Each row comes from the steps of one path. Every step used is in the known rows, and no mark comes twice. Write the path behind each row, first mark first.
Known rows
gagom/zuko/pefeze: [-2.087 -2.788 -0.993  0.464 -5.594 -0.421 -2.519  1.527  1.438  1.721
 -1.174  0.247  0.813 -0.923  1.501 -2.355 -0.599]
zuko/tepe: [ 0.958 -1.109 -0.456 -1.187 -0.550 -1.048  0.762  1.490 -0.033 -1.050
 -0.206  0.148 -1.070 -1.419 -0.628 -0.459  1.062]
pefeze/zuko/gagom: [-3.245 -1.782 -2.891  1.006 -0.761  1.001  0.645  0.862  0.586 -0.337
 -1.746  1.101  0.472 -1.392  1.368  1.850 -1.076]
tepe/kodo: [ 1.527 -0.365  1.336  0.240  1.785 -0.508  0.954 -1.244  1.160 -1.372
  0.882 -0.515 -0.420  0.132 -1.703 -0.579 -1.352]
pefeze/zuko: [-2.381 -0.863 -2.452  0.177  0.473  0.289  0.677 -0.564  0.127  1.202
 -1.316  0.875 -0.079 -1.043  1.072  0.341  0.544]
kodo/pefeze: [-0.314  2.440  2.418  0.580  2.058 -0.055  2.467 -3.410 -0.321  2.381
  0.746 -0.535 -1.250  0.362 -0.444  0.517  0.443]
gagom/zuko/pefeze/kodo/tepe: [-0.972 -1.004 -1.699 -0.039 -4.466 -0.839 -3.955 -0.535  0.993  1.269
 -0.902 -0.375  1.278  1.020  1.403 -2.953 -0.790]
pefeze/zuko/tepe/kodo/gadefit: [-1.037 -0.993 -1.523 -1.146  2.529  0.200  1.363 -1.932  1.063 -1.933
 -0.904  0.749 -0.162 -0.166 -0.800 -0.864  1.044]
tepe/kodo/pefeze: [ 1.388  1.347  3.647  0.950  3.905 -0.098  2.686 -5.083  1.451 -0.688
  1.021 -0.782 -0.953  0.566 -1.990 -0.642 -0.649]
kodo/gadefit: [-1.441  2.963 -0.890 -2.133  0.264  0.205 -0.084  1.392 -2.620  3.005
  2.212 -0.698 -0.248  2.818 -1.078  0.951 -0.521]
pefeze/kodo/gagom: [-0.070  0.831 -0.295  0.443  2.751 -0.466 -1.583 -3.020 -3.327 -0.809
  1.084 -0.665  0.242  1.586 -0.648 -0.041  1.443]
kodo/tepe/zuko/pefeze: [ 2.228  2.114  0.647  0.102 -1.855 -0.130 -1.139  7.027 -0.336  3.793
  1.069 -0.399  0.433 -0.193  0.976  1.027 -2.171]
pefeze/zuko/tepe: [-1.452 -2.022 -2.460 -0.556  0.567 -0.127  1.179 -0.436  0.696 -0.927
 -1.888  1.175 -0.410 -1.949  0.688 -0.371  1.628]
zuko/tepe/kodo: [ 2.341 -1.615  1.015 -0.793  1.340 -1.025  1.434 -0.543  1.431 -3.444
  0.017 -0.071 -0.935 -1.074 -1.858 -1.299  0.330]
gagom/kodo/tepe/zuko/pefeze: [ 2.399  3.856  0.699 -0.304 -3.273  0.021 -1.833  5.092 -1.573  0.717
  1.248 -0.170  0.488  0.184  2.111  2.015 -1.161]
pefeze/kodo/tepe: [ 1.562  3.024 -1.614 -1.182  1.108 -1.116 -2.153 -1.943 -1.537  0.902
  0.975 -1.203  0.093  2.816 -0.267 -0.335 -0.799]
pefeze/kodo: [-0.167  0.715 -1.131 -0.305  1.448 -1.098 -1.940 -1.607 -2.400 -0.371
  0.944 -0.508 -0.487  1.504 -0.752 -0.119  0.222]
gagom/zuko/tepe/kodo: [ 0.698 -3.653 -0.088 -1.157 -1.890 -0.123  0.320 -1.247  3.140 -1.102
 -1.470 -0.082  0.079 -0.191 -1.111 -2.718  1.010]

Which path is each row?
[-0.359 -3.331 -1.325 -1.485 -3.465 -0.157 -0.114  0.332  1.906  0.738
 -1.681  0.086  0.010 -0.355 -0.121 -2.067  1.502] : gagom/zuko/tepe
[ 0.434 -2.312  1.806  1.549 -0.107  0.242 -0.245 -2.547  1.752 -1.757
 -0.102 -0.378  1.197 -0.283 -0.590 -2.397 -0.207] : tepe/kodo/gagom/zuko/pefeze
[-0.527  2.673  0.801 -0.117  0.632  0.302  1.610 -4.361 -0.588 -1.901
 -0.565  0.641 -0.777 -0.490  1.483  1.092  2.175] : gagom/kodo/pefeze/zuko/tepe
[-0.027  0.669  2.364  1.226  4.569  0.403  2.991 -6.265  2.106 -0.891
 -0.178 -0.071 -0.658  0.032 -1.184 -0.706 -0.021] : tepe/kodo/pefeze/zuko
[ 0.877 -1.882  1.628  0.780  1.195  0.629  0.874 -3.432  1.716 -1.036
 -0.072 -0.658  0.832  0.650 -1.350 -1.623  0.434] : tepe/kodo/gagom/zuko
[-0.203  1.384  0.924 -0.061 -1.419  1.939 -0.128  8.705 -2.978  1.193
  1.855  0.345  0.277  0.594  0.011  4.999 -1.310] : tepe/zuko/gagom/kodo/gadefit
[ 0.145 -1.104  1.741  1.414 -1.653 -0.014 -1.256  9.010 -1.702  2.384
  1.151  0.624 -0.149 -2.282  0.586  1.448 -1.015] : tepe/zuko/pefeze
[ 0.657 -2.568  1.348 -0.692 -0.576  0.075  1.556 -3.685  3.421 -0.670
 -1.450 -0.254 -0.248  0.096 -1.270 -2.717  1.349] : gagom/zuko/tepe/kodo/pefeze
[-0.385 -2.428 -1.311 -0.213  2.094 -0.184  1.540 -1.973  1.962 -2.785
 -1.714  1.007 -0.357 -1.743 -0.326 -1.104  1.059] : pefeze/zuko/tepe/kodo
[-3.459  0.950 -2.914 -0.107 -1.305  1.492 -0.164  0.577 -1.208 -1.235
 -0.676  1.021  0.855  0.442  1.701  2.792 -0.722] : pefeze/zuko/gagom/kodo/gadefit
[ 2.905  2.575  0.394 -0.915 -0.261  0.452  0.270  5.988 -0.368  4.621
  1.107 -0.781  0.057  0.978  0.080  1.899 -1.411] : kodo/tepe/zuko
[-1.232 -0.135 -0.519  1.147 -1.492 -1.898 -3.852  0.691 -2.090 -1.435
  0.731  0.136  0.144 -0.710  0.855 -1.329 -1.126] : zuko/pefeze/kodo
[-1.659  1.016 -3.014  0.236 -1.981  1.135 -0.146  0.224  0.459 -1.230
 -1.495  0.801  1.056 -0.284  2.489  2.383 -1.332] : pefeze/zuko/gagom/kodo/tepe
[ 0.177 -0.718  1.796  1.948  0.448  0.008 -2.384  6.232 -3.326  0.923
  1.461  0.398  0.393 -1.134  0.238  1.210  0.129] : tepe/zuko/pefeze/kodo/gagom
[ 2.289  1.901  0.066 -0.171 -1.186  1.015  0.288  7.073  0.002  3.503
  0.847 -0.598  0.492  0.686  0.222  3.031 -2.661] : kodo/tepe/zuko/gagom
[ 2.232 -0.253  2.876 -0.309  3.091 -0.724  2.849 -3.630  1.720 -2.899
  0.140 -0.276 -1.359 -0.724 -2.081 -1.341  0.844] : zuko/tepe/kodo/pefeze
[-1.099  3.422  0.808  0.347  0.550  0.621  1.310 -4.404 -0.987 -0.632
 -0.133  0.414 -0.562  0.103  1.762  1.565  1.456] : gagom/kodo/pefeze/zuko
[-0.759 -0.790 -0.885  0.184  0.879  0.004 -2.000 -3.770 -1.863  0.022
  0.022 -0.621  0.810  2.056 -0.383 -1.131  1.857] : pefeze/kodo/gagom/zuko
